Every row comes from one small tree of marks. The marks that hang from a mark follow it in brackets, in alphabetical order. Every link used is in the known rows. Which tree was each row made from?
(in the rows, 128 means zero)
Known rows:
G[K[L] Z]: [102 109 119 148 121 124 127 122 141  96 188 124 151 133 143 124 123 144
  93 142 128 111 118 125 115 120 112 118 125 133 128 126 115 147 131 130
 153 138 176 124  57 124 113 133 167]
X[L[K]]: [ 88 141 123  82  93  97 141 108 115  88 174 158 143 151 140 130 146 134
 123 110 114 113 135 151 136 107 162 103 116 179  92 143 109 158 184 116
 123 149 123 172  83 118 109 106 102]
E[P[G]]: [119 106 124 149 145 155 121 127 160 127 144 151  97 136 132 126 160 174
 111 148 128  91 139 171 144 122 129 113  91 126 109 138  83 128 137 159
 114 150 110 158  64  93  95  91 141]
X[L[K[E G[P]]]]: [149 106  92  59 142 116 117 119 115 104 115 131 145 155 136 117  91 134
 128  93 114 128 143 104 166 101 165 130 127 134  45 133 118 128 122 104
 144 156 106 111 120 104 107  88  85]
Z[X]: [117 168 148 124  90 137 129  93 140 100 154 144  96 142 136 155 191 146
 109 153 104 106 104 192  95 121 134  84 122 162  94 148 149 144 196 157
 120 150 126 193  73 116  99 102 157]
Z[G[L[K] P] H X]: [170 157 121  81 105 190  92  96 127 115 164 150  44 128 136 185 165 118
  86 148 127 127  90 155 163  98 173  86 126 199 104 119 151 150 146 124
 109 170 147 154 154 128  87  96 147]
K[E L[G[Z] X] P]: [149  64 105 111 186  98 124 103 137 115 146  70 208 147 170 100  67 103
 108 132 149  87 125  61 119 141  90 149 160 128  87  96 112 137  92 138
 120 107 152 101  94 124 151 140 112]
G[K L Z[C]]: [114 124 129 144 127 174  79 127 159 117 192 119 102 112 137 171 148 141
  92 138 132 125 151 140 123 115 131 126 120 156 134 128 130 166 125 145
 153 144 168 123 103 126 120 128 174]
L[G[Z[X]] K]: [150 123 108  87 132 115 117 110 120  92 158 120 157 155 178 159 143 122
  98 134 108 106  95 137  93 117 116 104 147 186  95 114 132 156 180 131
 121 116 181 160 103 118 118  90 133]
G[K[E L[X]] P]: [147  88 119 126 104 135 111 123 150 109 140 125 116 167 135 112  96 121
 103 132 132 120 139  98 158  94 133 122 134 121  95  80 137 133  93 119
 130 184 123  87  89 142 103 131 139]
C[H]: [ 91 131 129 130  99 144 135 120 182 114 201 178  92 144 124 154 166 139
 121 151 110  89 124 194 104 105 108 100 117 142  92 149 106 105 180 160
 136 152 115 167  83 118  99 117 145]
X[L[K[E G P Z]]]: [142 105 127  74 174  75 155 104  76  82 110 117 179 160 154  84  64 136
 142  76 136 116 135  85 146 158 132 168 117 104  39 160 105 133 115 123
 161 149  96 143  77 104 137 102  72]
L[K[E G P Z] X]: [157  76 150 112 165  89 138 100 100  84 119 118 182 195 170  81  54 114
 139  94 143 100 126  56 142 154 114 165 131  97  62 129 107 128  91 155
 135 156 114 137  69 122 148 131  96]
Z[C H]: [ 78 189 148 139 157 171  92 118 158 116 170 150  90 100 118 170 159 109
  92 132  93 109 152 187 132  97 114 116  96 176 112 177  91 162 167 190
 137 149 135 154 110 123  85 113 153]
E[K[L[X] P]]: [ 83  93 139 135 136  95 142 124 151 116 146 126 139 168 151  88 113 119
  81 140 155  78 122  97 153 124 107 148 116 102 114 113  96 151  96 161
 106 155 127 131  62 125 141 169 132]
Z[G[P] K[E L] X]: [183 149 125 126  86 171 123  70 120  81 133 110 115 116 132 135 155 137
 123 170 116 131  59 187 130 129 165  91 149 169  94 113 180 100 155 115
 123 143 132 155 106 129  85  82 119]
L[G[K P Z[C]] X]: [146  95 111 123 158 143  86 147 154 121 155  83 123 130 171 173 118 104
  71 144 122 133 158  93 133 102 126 145 124 186 129  81 124 163 120 120
 135 127 189  92 131 129 113 102 155]
L[G[P] K[Z] X]: [161  85 124 103 116  79 140 122  95  86 155 122 137 179 192 128 116 111
 100 111 128 127 137  77 148 128 110 128 127 167 106  86 106 123 151 107
 123 142 168 148  91 125 130  77 144]
L[K X]: [102 111 144 117  80 111 125 104 139  89 183 159 146 184 157 131 138 116
 118 126 122  99 130 122 134 105 142  98 126 175 114 113 112 157 162 146
  98 155 143 164  77 133 122 136 127]
X[L[G[K P Z]]]: [141 104  81  78 137 112 128 140 138 112 155  87 132 112 158 164 136 146
  91 133 120 141 153 108 132 121 148 127 125 176 104  92 137 146 154  73
 156 121 167 113 109 104 103  62 132]
X[L[G[P Z[K]]]]: [152 117  87 100 140 119 125 114 116 101 162  62 165  95 173 160 168 142
 121 146 117 137 130 135 114 138 157 119 135 200 102 109 143 120 185  74
 154  74 174 147 116 105 109  48 127]
E[K[L P Z]]: [ 94 108 140 149 148  75 170 121 115  92 147 132 131 144 149  81 110 147
  89 116 149  94 115 115 146 159  74 160 107  75 107 147  90 127 112 153
 145 157 132 149  34 105 135 127 148]
G[K[P Z]]: [133 119 144 136 109 106 168 119 125  81 153 133 111 139 147 126 119 163
 123 121 127 125 138 140 116 158 116 139 112 106  95 130 135 129 141 132
 158 166 122 158  33 116 107  91 152]
P[E[K[L Z[C G]]]]: [ 85 143 157 155 150 121 137 114 140  93 155 145 120 113 130 123 106 109
  64 137 137 116 113 148 183 132  96 146  65 138 170 158  91 127 146 164
 132 171 147 169  80 104 131 102 117]
P[G[K L[X] Z[H]]]: [128  88 136 149 163 182  58 135 168 163 192 102  97 132 158 154 141 132
  86 160 156 103 150  94 155 111 141 127 104 154 153 101 106 160  96 148
 132 140 176 118 124 135 120 141 172]
G[L[X]]: [117 113 149 135  75 133 108  96 151 121 195 127 109 156 145 135 178 137
 117 154 152 102 140 122 138 122 143  92 131 152 130 113 130 141 148 150
 114 148 136 175  83 130 133 141 171]
X[L[K[E G[Z] P]]]: [131  89  98  67 197 102 125 110 116 102 123 100 209 141 152 105  57 126
 135  91 131 103 131  78 132 141 149 162 137 125  48 151 112 154 103 123
 144 120 121 111 105  99 137 121  66]
Z[C]: [ 89 162 142 142 120 146 114 113 153 100 172 149 108 115 122 157 161 133
 103 136  99 114 146 185 121 109 119 111 111 167 113 163 108 148 174 173
 126 144 130 163  86 115  98 106 151]
E[P]: [101 133 135 142 116 138 137 107 163 101 155 155 110 142 124 132 170 157
 121 139 120  94 135 176 130 126 129 106 103 133 101 140 107 143 161 163
 121 160 108 170  50 106 100 107 146]
E[K P]: [ 72 125 135 142 119 130 133 129 187 108 144 164 100 150 122 126 164 163
 100 134 127  85 137 172 157 122 120 124  93 108 117 131 105 152 140 176
 111 180 106 159  46  96 107 116 131]
X[L]: [ 78 157 132 104  98 106 142 101 135 102 173 135 130 121 128 136 174 148
 123 131 116 113 144 166 124 126 154  99 111 170 102 154 122 149 193 129
 130 139 115 186  72 108 104 101 125]
P[E[K[L]] G[Z]]: [101  71 103 156 192 131 108 152 174 144 152 130 143 126 153 118  98 136
  69 144 140  91 128 121 168 107  94 136  84 106 149 138  78 123 116 148
 120 131 160 117  96  88 132 100 133]
H[C]: [ 90 133 123 140 106 139 127 104 182 108 173 162 101 134 126 152 166 145
 121 163  95  90 126 192  99 101 112  89 122 155  82 146 104 110 180 163
 132 139 110 162  93 126  98 119 150]
K[E L]: [111 126 121 133 109 124 130  96 145  94 163 145 147 135 119 105 119 138
 120 124 120 100 122 152 131 114 102 100 140 115  90 143 117 119 139 151
 131 157 114 137  63 118 108 119 134]
K[E G P]: [146 105 114 104 154 131 133 105 152 106 116 120 149 135 124 111  94 153
 135 122 121 106 137 129 126 138 116 133 142  85  49 151 129 115 106 157
 143 149  89 130  72 100 113 103 115]
E[K[P]]: [ 89 117 122 123 119 113 149 128 174 105 149 146 110 133 127 126 135 160
 102 130 123  94 134 159 138 130 115 131 118 105  98 136 124 137 134 161
 114 162 109 146  57  98 114 109 131]

Write each row's tree:
[145 122 112 105 121 207 109 149 203 125 164 176  42 111 111 205 116 107
  83 164  99 140 140 196 154  72 147 125  77 174 119 115 131 107 150 123
 137 190 111 116 154 122  74  78 113]	Z[C[H] G[K P[E]]]
[171 109 125 106 175 125 145 145 125  98 113 116 114 120 156 159  85 116
  93 122 115 140 173 132 130 128  88 166  85 126  97 118 122 127 138 125
 166 165 119 136  95 120 112  53 122]	L[G[K[P[E] Z[C]]]]
[ 93 142 147 104 104  73 159 102  82  73 176 149 151 153 156 117 139 134
 129  97 125 118 130 132 139 142 140 122 100 169  99 156 100 147 191 117
 143 146 133 191  61 112 126  97 115]	X[L[K[Z]]]
[157  69 122  90 106 133 107 100 140 108 154 132 141 183 152 118  91 120
 137 112 153  95 141  93 151 116 146 126 153 130  69  94 136 145  92 137
 100 170  97 119 105 138 141 146 103]	G[L[K[E P] X]]
[152 112 126 138 174 157  99 122 159 139 140 116 116 122 160 169 142 134
 101 166 114 105 112 163 110 119 132 107  94 160 117 148 134 131 174 148
 117 116 145 161 114  96 112  71 143]	P[E G[Z[X]]]
[108 124 141 103 141  94 145  98 101  77 131 147 154 164 143 101 103 136
 147  82 131 101 141 137 156 146 144 145  94 136  69 144  99 151 150 132
 137 175  90 163  60 107 125 105  74]	X[L[K[E[P] Z]]]
[ 99 146 178 130 111 115 129  81 117  75 199 152 135 154 156 135 123  98
 108 128 131 111 101 117 162 142 140 114 102 198 151 134  98 153 168 162
 111 163 168 193  83 134 124 125 120]	L[K[Z[G H]] X]
[134  89 135 127 156 114 143 116 138 121 138 120 149 155 155 110  97  97
 106 145 145  94 139  99 135 117 116 129 102 124 101 119 109 135 124 140
 113 149 107 138  85 132 135 135 129]	K[L[X] P[E]]
[124 111 117  71 162 119 121 113 120 100 103 146 166 172 128  95  99 137
 137  96 128  96 142 118 166 117 161 139 105 119  48 143  94 155 117 139
 136 172  80 136  84 105 117 119  60]	X[L[K[E[P] G]]]
[151  87 120 105 126 117 113 125 122 109 143 136 134 185 163 119 115 116
 102 124 129 117 128  75 157  96 144 119 125 146  90 109 106 137 116 129
 123 150 147 125 105 124 120 116 141]	L[K[G[P]] X]
[163 110 127 136 151 116 132 108 120  94 128 116 122 138 139 114 105 155
 124 105 118 133 135 112 143 148 104 136 124  92  71 152 128  93 125 141
 165 151 125 135  70  92 112  69 148]	K[E G[P] Z]
[131 186 153 107  99 186 100  75 145 117 179 137  57 107 119 179 200 134
  94 174 132 113  89 185 135 125 158  78 120 189 128 146 153 148 173 163
 118 160 138 199 118 128  94 113 157]	Z[G[L] H X]
[111 135 151 125  72 102 161  80 113  52 197 165 139 141 144 130 132 145
 121 124 124 123  93 150 144 155 136  99 120 175 136 141 114 125 185 133
 119 157 160 201  53 107 117  85 122]	L[K[Z[G]]]
[125  88 145 179 159 146 102  87 141  97 151  85 204 154 161  94 118 115
 141 147 150  81 103 114 123 145 134 137 126 143 108 109 115 142 113 157
 124 122 142 131  65 136 137 156 118]	G[Z[K[E[P] L[X]]]]
[115 205 187 147 158 163 102 117 110 102 138 135  59 124 140 175 157 111
  85 129 100 128 128 184 116 118 110 140  78 161 108 162 124 175 167 181
 167 176 144 167  97 145  85 107 164]	G[K[Z[C H X]]]
[169 100 101 113 109 161 112 125 165 130 160 138  66 122 134 168 151 141
 107 142 128 133 162 142 157  99 138  93 107 133 105 119 147 109 152 110
 132 160 112 137 120 107 110  64 170]	G[L P[E]]
[121  95 135 103 109 108 137 107 131  95 158 144 150 180 162 124 110 117
 124 123 129  97 132 106 128 118 143 125 132 156  86 110 112 156 133 142
  97 153 121 145  78 133 124 138 117]	L[K[P] X]
[135 120 142 136 134 106 158  92 133  81 147 126 137 130 140 114 102 151
 144 108 123 111 136 147 118 171 101 139 132 102  69 153 134 113 140 155
 141 154  98 154  45 103 122  88 125]	K[E P Z]
[130 101 117 126 172 178  67 116 152 112 155 135 139 141 136 142 100 119
 117 100 135  94 145 130 151 112 131 147 122 145  90 132  99 173  94 165
 125 158 125 104 119 115 133 143 110]	G[L[K[E[P]]] Z[C]]
[143 135 145 134 140 121 138 132 144 111 111 135  63 146 156 159 143 129
  81 128 117 126 120 156 151 128 110 131  74 117 108 134 156 126 174 140
 133 178 123 166  87  97 114  55 151]	G[P[E[K[Z[X]]]]]
[172 111 146 145 154 134 130 133 101 120 113 135  86 152 160 119 118 141
  87 149 133 121 112 145 136 120 102 126  67 109 115 127 117 115 141 124
 158 172 133 159  79 123 107  76 151]	P[E G[K[L Z[X]]]]
[118  92 141 118 116 133 111 102 154  93 138 159 152 197 143 111 106 117
 137 112 132  84 135 126 154 109 149 121 119 143  82 103 107 162 120 164
  91 185  96 136  73 129 123 141  87]	L[K[E[P]] X]
[120 109 132 145 147  97 144 137 132 100 131 129  99 146 144 111 132 162
  85 116 131 125 131 107 166 146  95 149  99  81 109 146 108 109 124 147
 160 159 149 146  61  85 119  78 169]	E[K[G[P] Z]]
[150 114 101  67 125  68 156 125  71  85 151 120 134 145 175 129 124 131
 105  93 120 140 143 103 152 130 128 132 114 173  85 115 104 125 173  76
 152 132 153 153 100 107 116  48 116]	X[L[G[P] K[Z]]]
[152  94 120 118 147 162 100 106 155 123 123 132 114 150 119 108 135 165
 131 128 151  95 144 125 156 129 129 121 123  77  72 136 116 123  91 163
 145 171  89 139  78 105 122 119 133]	K[E[P] G[L]]
[119 111 168 149 123  88 170  73  99  82 174 110 157 144 158  86 110 120
 107 149 163 102  89  89 138 179 117 137 120 144 134 130 103 126 125 143
 118 140 150 180  51 121 143 142 137]	K[L[X] P Z[G]]
[172 151 141 107 138 150 103 111  84 111 151 140  49 152 164 161 157 116
  95 110 129 128 112 130 145 117 125 117 108 156  82 135 131 142 148 129
 148 164 148 155 126 133 107  94 180]	G[L[K[Z[H X]]] P]
[169 110 119 123 140 146 131  97 138  93 115 102 165 126 136 114 119 159
 161 134 115 115 121 148 113 144 137 132 147 101  52 142 149  99 120 143
 153 132  96 140  71 116 105  87 105]	Z[K[E G P]]
[136 158 119 158 195 206  61 114 161 112 155  90 124  78 138 183 124 104
 119 126  89 132 140 173 128 108 134 140 122 186  96 153 136 139 145 156
 151 111 157  97 145 122  86  84 131]	G[P Z[C H K[E]]]
[154 173 150 124  59 173 122  53 146  69 148 124 130 116 125 159 180 151
 150 175 105 124  67 225 107 143 180  77 147 188 106 129 196 116 199 144
 110 148 121 202  86 125  88  76  99]	Z[G K[E] X]
[147 129 102 146 192 178  95 120 134 129 127 115 104 119 142 130 146 117
 107 163 103 107 105 141 126  83 106 124 110 133  57 146  77  84 115 139
 185 114 134 114 145 149  81 117 162]	Z[H[C] K[G[P] L]]
[155 132 105 112 168 137 136 114 107 106 142  97 147 106 155 129 137 119
 111 149 121 105 116 145 114 121  97 126 131 141  82 123 101 114 135 129
 156 112 144 142 100 141  95  91 131]	Z[H K[L[G] P]]
[113 180 143  72 136 141  94 100 106  97 116 144 127 150 131 151 125 101
 118 105  95 112 126 181 130  92 165 126 117 195  57 151 132 183 171 148
 117 164  98 151 134 131 107 120  69]	Z[C X[L[K[E]]]]
[113  92 117 162 177 152 109 126 169 131 161 125 127 123 147 130 144 169
 109 148 131  86 129 147 131 142 125 127  98 134 123 142  83 138 132 161
 120 119 147 142  72  84 114 101 148]	E[P[G[Z]]]
[108 179 177 149 152 150 120 112 123 108 162 155  70 146 145 165 169 112
 101 145 105 101 101 206  86 123  87 135  90 161  88 177 106 125 191 186
 155 149 127 188 100 128 104 124 154]	K[Z[C[H] X]]
[154 101 100  97 125 127 123 130 124 100 144 153 121 159 147 131 121 142
 102 113 112 125 125 112 149  98 136 114 126 130  74 135 108 122 129 121
 139 150 141 124  97 106  99  85 145]	L[K[G[P]]]
[ 87 117 159 150 162  78 123 131 108 104 145 112 143 162 168 100 117  96
  54 128 148  98 132  88 161 127  61 166  95 133 149 118  66 147 124 169
 134 148 174 153  80 131 150 141 140]	E[K[L[G X] Z[C]]]
[133 123 154 122  78 186  79  91 172 107 172 129  99 134 113 155 126 123
 106 159 146 126 140 138 172 112 170 115 132 176 143  92 155 154 109 150
 109 192 125 137 120 141 120 142 112]	Z[C G[K[E] L[X]]]
[115  99 148 150 156 118 127 126 133 116 130 132  97 161 142  93 153 172
  96 123 172  92 134 104 174 161 100 154  82  57 117 143  90 131  97 171
 159 175 124 169  47  93 146 124 162]	E[K[G[L] Z] P]
[129  69 139 192 180 152  97 112 126 127 155  84 179 148 178  94 143 136
 114 169 156  79  99 109 132 138 137 142 102 151 140 110  75 135 106 146
 122  96 171 140  77 127 132 143 143]	E[P[G[Z[K[L[X]]]]]]
[180  94  98 107 127 158  97 113 150 127 136 119  95 132 123 127 128 157
 117 127 136 128 146 111 158 114 131 111 146  94  67 126 143 100  98 130
 150 156 111 113 110 102 111  90 155]	K[E G[L P]]
[ 82 138 134 140 252 170  71 152 190 145 130 124 127 105 136 166 101  91
  62 127 113 103 152 125 167  94  94 163  63 128 131 181  83 167 125 200
 152 140 156 116 135  99 122 111 127]	P[E[K[G[Z[C H]]]]]
[ 94 128 178 135 116 132 119 101 131  87 205 173 122 167 155 146 117  84
 106 139 127 102  98 144 142 121 124 139  97 203 136 138  76 133 162 166
 117 159 154 179 112 139 126 152 104]	L[K[Z[C[H] G]] X]
[124 146 116 141 193 195  58 129 160 147 186 104  75  84 141 189 148 109
  74 130 122 123 155 130 146 102 121 134 111 174 117 155 107 162 121 156
 149 120 172 105 154 116 107 114 190]	G[L P Z[C H]]
[149  84 109 120 205 130 132 124 160 124 131 101 168 119 156 136  90 129
 116 135 127 108 137  99 116 144 113 144 109 107  87 160 122 129 125 146
 150 114 131 133  91  90 132  92 131]	K[G[Z] P[E]]
[140 158 119 139 115 176 122  92 128  96 176 122 107  86 130 147 161 127
 105 165 117 131  86 168 155 117 150  96 119 184 130 131 125 109 153 122
 139 131 163 152 106 130  75  84 146]	Z[G[P] H K[L]]
